In the rows, zero is written as 128.
Known rows, with every step that occurs
zarem > mupi > ruziki: [112 136 232 145 155 102  67 163 112 130 107 134  89 132 126 161 135 112
 135 126 106 172 181 118 101 145 164 161 104 122  84 113 137 137 121 142
  87 120 120 116 102 111 126 145 129 115  78 142 122 122 142 155 140 136
 128 143 106 147 133 141 117 174 166 129 142 114 160 122 105 103 162 159
 169 136 138 109 107 154 110 121]
kibi > ruziki > budel: [142 114 136 183 196  79  87 132 109 147 121  90 120 125  93 145 122  99
 163 117 113 142  95 130 130 122 166 177 124 112 130 112 116 155  79  79
 122 110 145 110  96 120 124 149 128 136  94 142 153 111 124 132 151 152
 117 115  91 127 139 153 124 136  77 139 101 124 120 122 108  81 116 140
 127 171 197 107 128 130 156  94]
zarem > mupi > libu > budel: [118 163 228 146 163  62  49 152 113 130 108 175  97 116  98 121 151 140
 124 134  90 175 158 127  96 182 144 166 130 110  71 117 114 154 112 129
 150 132 129 102 130  97 145 121 131  88  62 133  84 110 120 143 164 149
  86 135 125 138 133 142 160 180 144 137 116 114 154 122  98 164 194 141
 176 104 132 104 109 178 104  92]
mupi > libu > budel > ruziki > kibi: [123 118 174 146 190  56  96 100 142 141 103 189 106 119  76 130 157 157
 142 135  99 190 147 138 126 135 141 186 152 116  86  99 111 181  80 137
 174 123 135 117 117  88 147 124 115  93  98 115  66 102 139 107 183 169
  98 150 142 122 121 155 189 181  87 129  90 123 113 113  99 146 187 135
 146 105 176 118  83 138 119  92]
libu > mupi > ruziki: [125 103 192 129 151 117  56 132 112 130  75 142  60 135 113 150 117 131
 146 133 107 171 183 125 136  92 152 159  95  98 100  98  98 139  85 139
 141 141 112 108 102 107 142 153 138  92  78 138 103 106 155 189 125 127
 135  97 118 170 103 152  98 163 127 112 118 120  98 129 102  80 159 153
 163 152 138 116 120 180 122 143]
libu > mupi > ruziki > kibi: [121 108 190 137 159 118  56 128 123 132  71 128  58 135 106 154 121 129
 163 141 100 207 177 131 132  92 111 153  92  96 110  95  99 143  88 155
 132 128 118 119  97 104 130 158 153 107  79 133 110 122 151 179 129 137
 126 113 112 166  97 149  86 178 116 120 130 114  86 125  88  56 158 132
 154 141 111 125 118 183 119 131]
libu > budel > zarem > mupi: [106 160 140 130 135  29  25  95 142 141 115 143  88 117 113 117 159 109
 144 110 119 179 167 126  90 152 148 183 102 148  84 127 127 155 125 123
 185 148 151 102  82  81 152  90 113 102  72 100  64  75 124 136 135 158
  91 132 102 167 141 155 158 157 154 138 130 149 147 105  99 156 170 149
 141 119 139 120  93 174 114 136]
ruziki > kibi > zarem > mupi > libu > budel: [146 148 194 161 173 116  54 130 151 151 122 136 114 120 103 149 138 127
 148 136  87 229 124 133 102 131  74 168 112 109 116  92 126 163 132 136
 113 123 144 115 128 120 131 125 141 135  89 125 127 134 119 118 172 156
 103 145 112 119 106 165 124 198 106 126 143  92 134 109  53 128 155  86
 156 107 134 144 112 157 119  82]
budel > ruziki > kibi > libu: [127  98 103 181 172 122 115 113 187 141 122 137  99 143  83 144 158 144
 172 124 112 198 128 119 171 110 140 184 141 124 117  98 135 162 123 148
  95 123 102 115 113 122 119 142 129 105 106 125 112 115  99  99 176 171
 131 165 114 130 119 147 134 216  93 128 121  94 112 122  95 115 151 134
 148 143 156 102  49  88 109 102]
mupi > ruziki > budel > zarem > kibi > libu: [126 112 223 156 175  84  80 123 141 155 114 166  74 128 114 124 168 128
 160 116 140 184 167 140  97 107 146 197  85 139 131 107 118 140  70 143
  93  78 147 110  81 123 148 154 141 119 110 115 100 129 156 134 124 183
 119 133 135 167 145 167 153 144 119 126 121 130 143  96  96  84 153 143
 135 146 182  87  82 108 155 121]
ruziki > kibi: [138 137 144 185 167 103 115 106 135 157 119 109 116 120  98 154 122 145
 159 128 107 211 114 128 125 124  78 151 123  98 124 119 114 151 110 146
 107 105 137 138 100 118 117 139 133 142 104 117 134 151 103 131 133 137
 106 151 117 130 100 153 100 182  94 147 156 103  95 134  84  83 126  90
 132 127  98 139  94 130 121 100]
zarem > kibi: [113 118 224 161 124  79 154 131 129 154 125 126 142 118 106 123 146 156
 145  99 112 158 125 134 110 135 104 152 135  93 110 131  90 100 109 151
 128 126 117  94 104 110 139 144 131 126  75 123 102 161 102 110 136 151
 138 129 115 159 142 166 128 152 139 142 156  95 123 137 101 131 107 124
 130 156 158 109  59 140 128 144]
mupi > libu: [141 131 194 178 189 110 106 126 127 143 103 198 110 115  99 120 132 182
 130 133 113 133 140 133 112 142 140 169 138 102  96 126  85 166  67 125
 148 120 130 123 132 109 159 160 128  84 107 138 102 129 136 124 165 146
 109 126 154 140 113 159 168 158  93 129 106 113 119 125 109 160 179 116
 158 106 172 113 129 140 134  96]
mupi > libu > budel > zarem > kibi: [121 138 208 155 167  48  74 104 148 146 104 205 107 108  89 100 158 170
 136 118 113 169 159 144  90 146 128 187 131 120 100 129  94 167  74 134
 194 131 144 106 115  95 178 120 128  85  92 113  50 104 137 112 167 164
 100 129 140 161 138 171 197 156 115 129 107 127 123 105 103 176 183 122
 146 101 183 107 104 157 137 115]
ruziki > budel > zarem: [164 143 124 186 163  54  58  96 139 149 148 150  95 142 122 104 183 115
 143 106 141 155 114 127  95 149 117 203 105 126 137 129  91 140  86 117
 116  99 180 119  86 126 145 142 136 122  85 119 115  95 119 120 125 200
  82 131 112 164 139 165 141 158 108 153 118 122 133 106 102  85 128 106
 117 141 113  94  92 128 152  67]
budel > zarem: [129 149 108 186 143 108  56  93 165 148 125 146 109 136 120 121 141 136
 152 103 153 131 152 120  94 126 135 194 103 139 118 143 101 157 117 119
 151 143 148 126  88 120 168 138 128  98 105 121 104 106 130 117 136 141
 118 131 101 190 109 167 143 149 134 134 137 129 140 107 117 132 144 117
 136 131 143 114 118 138 141 147]
zarem > mupi > ruziki > budel: [132 143 239 150 163  73  52 163 103 135 125 141  77 142 124 144 157 105
 138 123 106 189 163 116  94 159 156 169  97 122  90 102 136 126 105 144
  77  99 138 112 104 108 120 149 137 120  74 140 126 124 145 152 137 161
 101 142 108 148 137 145 119 175 155 132 132 112 163 121 103  80 155 151
 162 134 122  90  92 152 120  95]
kibi > libu: [145 123 140 158 173 151 119 138 147 142 116 175  75  96 109  96 131 194
 142 127 133 137 129 141 139 108 150 149 121 116 103 112 100 148  98 115
 137 142 113  93 114 110 165 138 142  86 106 117  99 110  93 134 137 157
 132 112 158 137 118 153 142 154 115 126 126 112 118 116  78 202 187 142
 168 140 199 104  95 128 124 129]
libu > budel > zarem > mupi > ruziki > kibi: [106 157 165 125 145  33  24  96 150 141 108 137  83 120 102 131 157 101
 159 114 108 216 182 136  87 140 134 182 100 148  90 113 136 168 120 140
 171 134 160 110  75  87 143  93 113 114  92  93  65  86 138 142 141 159
  92 145 108 158 135 156 155 170 146 136 136 151 138 106  99 127 173 142
 137 122 132 123  92 166 113 134]
zarem > kibi > libu > mupi > ruziki: [105 107 252 134 141 119 119 160 150 138  91 158  99 103 101  91 151 171
 152 110 110 180 151 150 126 115 108 145 111  94 116 108  94 104 100 152
 154 134  98  71 115  99 164 154 160  96  71 123  78 140 104 124 128 157
 146 107 136 166 148 168 128 157 144 119 143  88 107 122  69 154 150 143
 164 162 189  93  53 153 128 153]
kibi > ruziki > budel > zarem > mupi > libu: [143 138 162 203 195  76  38 136 129 134 121 127 121 123  94 126 130 101
 170 115 118 136 104 131 104 143 162 201 117 134 134 123 118 165  79  78
 130 103 161 111 108 122 135 138 138 114  88 151 128  94 128 121 163 156
 103 120  78 145 149 162 149 154 103 134  99 118 134 105 107  85 139 133
 135 150 184  91 138 145 155  83]
ruziki > kibi > zarem: [159 134 155 169 167 135  89 116 148 158 123 114 118 129 112 161 115 136
 154 134 104 208 115 132 114 105  77 163 112 107 129  99 118 155 124 136
  93 123 138 122 108 129 132 145 136 157 114 121 153 150 115 119 152 151
 118 141 111 125  94 170 106 182  87 127 152  95 112 113  59  98 133  75
 140 127 139 153 111 137 133  86]
kibi > zarem: [163 115 151 147 158 143  80 130 133 153 121 143 118 142 130 148 120 128
 117 135 114 121 126 117 114  99 141 167 107 119 106 102 111 131 120 103
 117 151 128  97 119 130 158 151 115 135 118 131 148 139 140 126 165 153
 138 106 116 145 101 168 131 136 100 111 120 117 151 100  81 159 132 108
 147 131 204 141 133 142 145 111]
ruziki > budel > zarem > kibi > zomo: [156 152 193 197 157  40  76 109 144 147 150 153 101 132 114  83 190 135
 150 102 141 169 113 140  90 159 101 198 101 132 139 119  92 110  99 131
 137 101 170  98  92 121 152 140 151 138  71 121 108 120 115 121 127 206
 100 133 121 163 154 172 139 152 119 152 135 112 142 102  89 101 113 109
 116 146 134  82  58 124 146  66]
budel > ruziki: [118  90  86 169 152  91 120 113 161 136 123 137 113 163  99 155 151 125
 150 121 115 144 141 103 164 116 185 182 147 121  89 107 127 151 120 138
 106 143 102 113 106 119 126 147 111  99 108 139 112 118 129 109 173 168
 136 150 105 141 117 146 146 191 101 133 113 119 128 131 131 113 134 157
 139 153 169 105  67 104 113 122]

Rows
[126 168 174 197 143 101  15 128 169 126 118 188 102 124 115 113 150 137
 152 104 133 143 165 126  76 161 139 204 103 144 111 146 106 165 133 124
 149 140 149 123 119 114 166 134 146  78  86 142  88  91 129 119 164 161
  93 137  95 185 133 159 150 174 160 131 137 108 162 106 121 153 176 124
 159 104 127  99 131 168 127 114]	budel > zarem > mupi > libu
[104 132 202 165 120 109  58 121 194 135 100 176  93 111 117  92 155 152
 170  92 139 164 169 145  99 118 119 194  86 139 133 130  94 124 117 142
 167 139 136  92 101 111 181 142 156  87  88 123  74 112 126 120 128 152
 138 123 111 202 142 171 144 157 157 114 145 104 129 101 103 154 157 131
 146 145 169  91  86 150 142 157]	budel > zarem > kibi > libu > mupi > ruziki
[109 102  99 112 156  30  94  82 142 142 112 136  96 140  92 134 170 113
 146 127 104 173 157 114 151 128 177 177 145 127  66  98 132 154 111 131
 157 152 115  98  84  95 130  99  91 106  94 100  75  91 136 128 160 172
 117 145 121 138 126 146 168 163 109 138 108 154 126 120 108 143 154 165
 126 144 175 124  56 128 105 120]	libu > budel > ruziki
[129 137 190 144 191  60  94 104 117 148  98 201  95 110  87 117 142 172
 119 137 102 154 152 138 112 142 148 172 141 105  81 117  97 169  63 123
 180 130 140 109 117  89 160 119 118  86  89 111  67 103 145 131 172 159
  96 129 164 137 118 158 194 154  94 126  97 135 115 118  96 172 191 127
 151 102 178 120 112 147 128  99]	mupi > libu > budel
[121 109 105 123 164  50  79  83 158 143 113 123 101 140  87 147 162 107
 152 135  92 214 148 120 141 122 144 186 134 126  80  83 139 164 123 139
 147 140 126  98  91  99 120  98 101 129  98  97  84 101 136 115 168 179
 114 150 107 124 116 153 156 187  96 127 112 138 119 114  89 125 146 142
 130 138 165 138  61 133 111 105]	libu > budel > ruziki > kibi > zarem
[124  94 103 171 162 117  97 119 182 127 113 141  92 143  82 135 156 138
 178 130 110 206 139 119 176 108 135 180 140 113 110  87 127 158 126 148
 115 132  99 105 119 116 119 143 142  94  97 133 110 113 103 113 170 167
 131 152 112 135 116 145 127 225  90 126 119  94  99 122  90 115 155 139
 152 150 144 105  58 109  99 107]	budel > ruziki > kibi > libu > mupi
[113 136 168 188 116  85  78 103 179 151 123 146 127 129 115 105 153 137
 160  86 140 150 151 137  89 137 109 190 105 131 132 151  94 130 117 146
 156 134 146 108  94 117 166 133 136 109  96 125  92 126 116 101 131 149
 128 130  94 191 139 177 146 144 149 134 146 112 132 109 115 136 122 115
 127 143 143 103  89 150 144 157]	budel > zarem > kibi
[133 112 189 139 153  90  25 122 118 131  88 152  46 137 119 129 149 111
 151 130 118 181 176 128 120 108 138 177  81 107 119  99  99 141  83 134
 140 124 143 108  96 112 144 158 147 100  70 138 103  94 155 172 126 163
 113  97 112 183 117 155 113 165 126 118 118 118 100 110 100  57 156 140
 148 149 121 104 114 176 139 108]	libu > mupi > ruziki > budel > zarem
[120 149 210 148 164  68  48 150 124 121 112 180 103 128  95 122 158 132
 131 129  88 172 159 123 108 186 162 179 138 116  70 110 126 166 122 130
 138 132 124 101 131  97 136 120 130  86  65 138  78  94 126 127 172 159
  96 138 114 133 138 143 166 196 148 134 111 111 146 125 104 157 190 153
 173 113 139 101  98 178  92  92]	zarem > mupi > libu > budel > ruziki
[136 120 241 157 175  69  83 120 138 152 111 145  71 141 117 132 162 131
 161 117 135 180 170 134  94 112 146 192  81 141 131 107 114 119  75 154
 108  79 155 105  75 123 150 159 140 141 105 126 103 130 160 149 120 181
 132 146 134 165 139 166 138 142 123 129 120 139 153  96 101  63 142 132
 128 147 181  90  78 109 150 111]	mupi > ruziki > budel > zarem > kibi > zomo
[137 115 193 153 186  72  73 110 133 153 116 147  71 145 127 139 161 112
 151 119 138 170 166 134 101 112 156 195  86 136 121 105 120 143  68 141
  89  77 159 122  68 125 133 152 129 127 110 119 115 122 170 143 123 174
 117 143 124 169 126 165 147 146 115 129 121 144 145  99 109  61 145 138
 130 145 158  99 105 108 157 112]	mupi > ruziki > budel > zarem
[128 110 181 130 172 157  78 148 142 130  82 180  39  99 110  93 127 182
 148 136 116 162 158 143 147  86 153 146  99 116 100  89  95 142  89 119
 155 151 100  87 114 104 170 148 158  70  88 125  83  97 123 168 133 146
 142  98 152 164 120 151 123 162 118 103 116 112 107 117  75 164 205 162
 186 142 190  98 109 142 120 136]	kibi > libu > mupi > ruziki
[118 109 166 145 188  59  98 104 137 136  97 194  97 124  84 120 163 164
 131 138 100 162 153 135 134 140 166 185 153 112  74 102 111 179  70 133
 173 133 132 107 124  89 153 126 108  77  95 121  62 102 144 113 179 167
 109 138 152 136 119 158 198 179  94 123  87 133 123 116 112 166 191 139
 150 106 183 113  92 142 125 100]	mupi > libu > budel > ruziki
[125 132 134 116 175 107  95 121 145 151 107 175  72  83 105  92 147 185
 145 132 117 158 134 142 138 116 156 147 121 130  79 104 105 149  97 109
 170 158 118  83 103  95 162 106 130  90  93  97  69  86 102 147 137 167
 114 120 164 140 131 149 163 142 114 124 114 138 120 116  69 212 200 160
 163 130 207 113  82 128 116 128]	kibi > libu > budel
[134 107 198 128 158  95  48 130 100 131  88 138  46 143 124 134 143 121
 144 136 107 179 167 125 132 105 140 161  91  91 109  91  97 130  79 134
 133 120 130 107  98 105 128 158 144 102  69 132 110 106 156 183 120 164
 116  94 118 171 117 148 100 175 118 122 113 123 104 126  96  59 153 140
 155 156 122 105 115 176 129 102]	libu > mupi > ruziki > budel
[113 150 175 174 135  99  18 126 169 135 114 155  88 137 129 133 142 110
 153 102 137 157 182 122  77 139 154 201  89 156 109 137 121 160 128 139
 126 123 155 120  91 117 158 140 132  95  98 132 101 102 146 136 134 145
 118 143  89 183 132 159 139 164 165 129 141 126 168  95 126 125 162 136
 149 127 135 104 122 159 125 138]	budel > zarem > mupi > ruziki
[125  94  91 184 161  95 119 106 176 140 128 115 117 155  86 163 151 123
 162 126 110 196 129 114 161 116 137 183 144 116 110  94 133 160 126 154
  96 122 112 122 110 120 114 146 126 118 108 131 123 128 110 101 171 162
 133 168  98 126 113 146 125 214  91 140 123 101 111 130 109  83 131 130
 133 146 128 116  52 100 102 106]	budel > ruziki > kibi
[104 105 205 173 154  76 142 144 134 146 108 102 162 110  87 131 114 126
 166  92 102 154 115 137 117 121 125 157 138  96 128 131 111 106  99 131
 144 128 110  89 111 110 132 148 133 131  80 136 119 154 106 106 152 125
 154 123  92 152 150 167 136 136 123 127 140 101 117 132 101 114  97 133
 134 175 203 110  81 149 138 154]	zarem > kibi > ruziki
[117 139 231 149 165 116  59 167 134 132 106 140  78 121 112 149 135 127
 150 127  99 212 170 123 110 138 137 161  96 121  99  99 140 148 123 152
  84 103 123 114 107 108 120 143 156 113  79 130 117 128 126 150 144 140
 114 150 109 140 129 143 107 195 157 125 142 102 151 119  82 103 176 146
 176 130 132 101 102 150 109 112]	zarem > mupi > ruziki > kibi > libu
[133 158 233 178 161  98  65 161 112 123 120 178 105 123 110 128 134 157
 119 125 100 163 145 125  92 177 143 169 133 105  81 124 109 154 112 128
 128 131 132 111 141 102 143 153 137  85  71 149 108 111 116 136 164 142
  97 131 123 139 127 146 152 182 152 134 131  98 148 127 108 149 183 131
 180 105 127  99 121 181 104  90]	zarem > mupi > libu
[103 135 162 197 143  80  70 116 178 142 111 124 142 121 105 118 136 117
 178  80 136 141 137 133  97 127 129 200 107 137 138 148 103 132 114 120
 161 141 145 104  96 114 162 135 135 112  93 134 101 119 123 101 147 140
 135 134  76 184 146 179 154 137 140 127 142 113 132 105 122 128 122 124
 120 153 178 103 107 149 148 168]	budel > zarem > kibi > ruziki
[146 128 204 145 157 112  36 155 147 128 116 180 107 137 113 139 150 114
 119 136  88 153 151 119 112 135 157 190 116 127  86  91 125 156 132 112
 123 154 127  84 140 118 150 135 123 104  83 139 114 107 142 117 193 174
 121 119 104 138 121 160 156 177 127 107 110 102 170  94  81 173 172 126
 177 114 196 125 122 160 125  85]	kibi > zarem > mupi > libu > budel > ruziki
[149 144 178 183 151  43  73 102 141 151 153 150 107 137 117 100 187 122
 143 102 140 168 112 131  90 157 100 204 102 123 147 130  85 121  96 130
 121  90 170 107  92 120 148 140 144 132  80 122 113 119 115 106 122 199
  86 131 111 170 151 174 144 161 126 156 138 111 128 108  94  90 111 111
 110 144 118  91  64 130 155  68]	ruziki > budel > zarem > kibi
[160 162 159 185 152  50  34 119 130 136 152 152  88 143 124  98 184 103
 141 105 139 163 124 123  84 173 124 204  99 128 134 119 103 136 112 114
 107  99 180 112  93 125 136 141 145 120  72 130 123  95 111 121 124 197
  71 127  99 159 140 161 135 174 131 154 131 111 153 108  97  91 134 120
 136 133 101  85  91 149 139  52]	ruziki > budel > zarem > mupi
[122 113 117 119 171  98 101 122 159 142 113 180  69  96  92  94 163 172
 155 129 119 168 144 136 155 113 175 165 130 136  82  92 129 158 104 117
 162 148 104  77 104  93 154 111 128  80  94  99  63  83 111 130 151 178
 121 127 150 136 134 145 173 165 107 127 104 135 121 110  78 211 195 171
 155 133 218 105  61 113 108 129]	kibi > libu > budel > ruziki
[141 137 152 164 171 150  89 132 160 144 101 139  83 101  96 109 126 177
 171 133 108 225 120 144 141 105  70 148 116  99 126  95 102 152 110 141
 138 124 119 112 115 120 143 141 166 107  82 112 110 120  92 137 139 152
 112 128 139 135 106 153  96 200  95 130 145  88  79 130  47 126 163 107
 162 132 115 119  84 151 109  99]	ruziki > kibi > libu > mupi
[114 142 237 157 160 105  65 160 126 138 110 127  89 132 120 167 126 116
 152 127  98 212 172 120 102 143 135 161 103 115  98  99 145 141 121 162
  80 100 130 119 104 107 110 146 139 119  76 135 123 136 132 149 141 137
 116 155 109 139 121 145 107 192 159 131 147 107 152 127  93  78 158 140
 162 130 114 117 105 157 105 119]	zarem > mupi > ruziki > kibi
[124 111 228 155 173  66  79 117 137 157 118 149  82 141 124 137 169 116
 153 112 130 182 175 134  91 112 145 194  89 132 128 109 118 129  70 148
  89  78 156 115  75 122 137 158 131 137 102 124 108 136 163 135 125 178
 119 147 123 168 138 167 152 149 124 131 122 136 145  99 109  58 133 133
 123 152 172  91  85 107 157 119]	mupi > ruziki > budel > zarem > kibi
[125 109 202 130 156 134  41 130 130 135  77 135  63 138 117 157 117 121
 153 135 103 207 178 128 133  84 116 158  91 100 110  87 105 147  99 148
 128 129 125 111 110 110 138 157 143 112  90 136 120 127 154 172 131 138
 133 102 107 164  99 156  92 178 111 107 126 115  99 115  80  72 156 126
 158 143 133 136 126 180 125 120]	libu > mupi > ruziki > kibi > zarem
[117 111 202 133 195 113 103 123 144 161  92 145  60 106 104 154 132 147
 171 134 109 233 170 140 129  76 131 157  95 129 112  85 140 156  75 152
 106  91 121 119  78  99 128 133 127 129 116 103  97 132 142 153 132 154
 135 156 147 137 113 150 135 168 103 117 126 136 114 112  72  97 177 140
 152 136 185 124  93 116 129 138]	mupi > ruziki > kibi > libu > budel
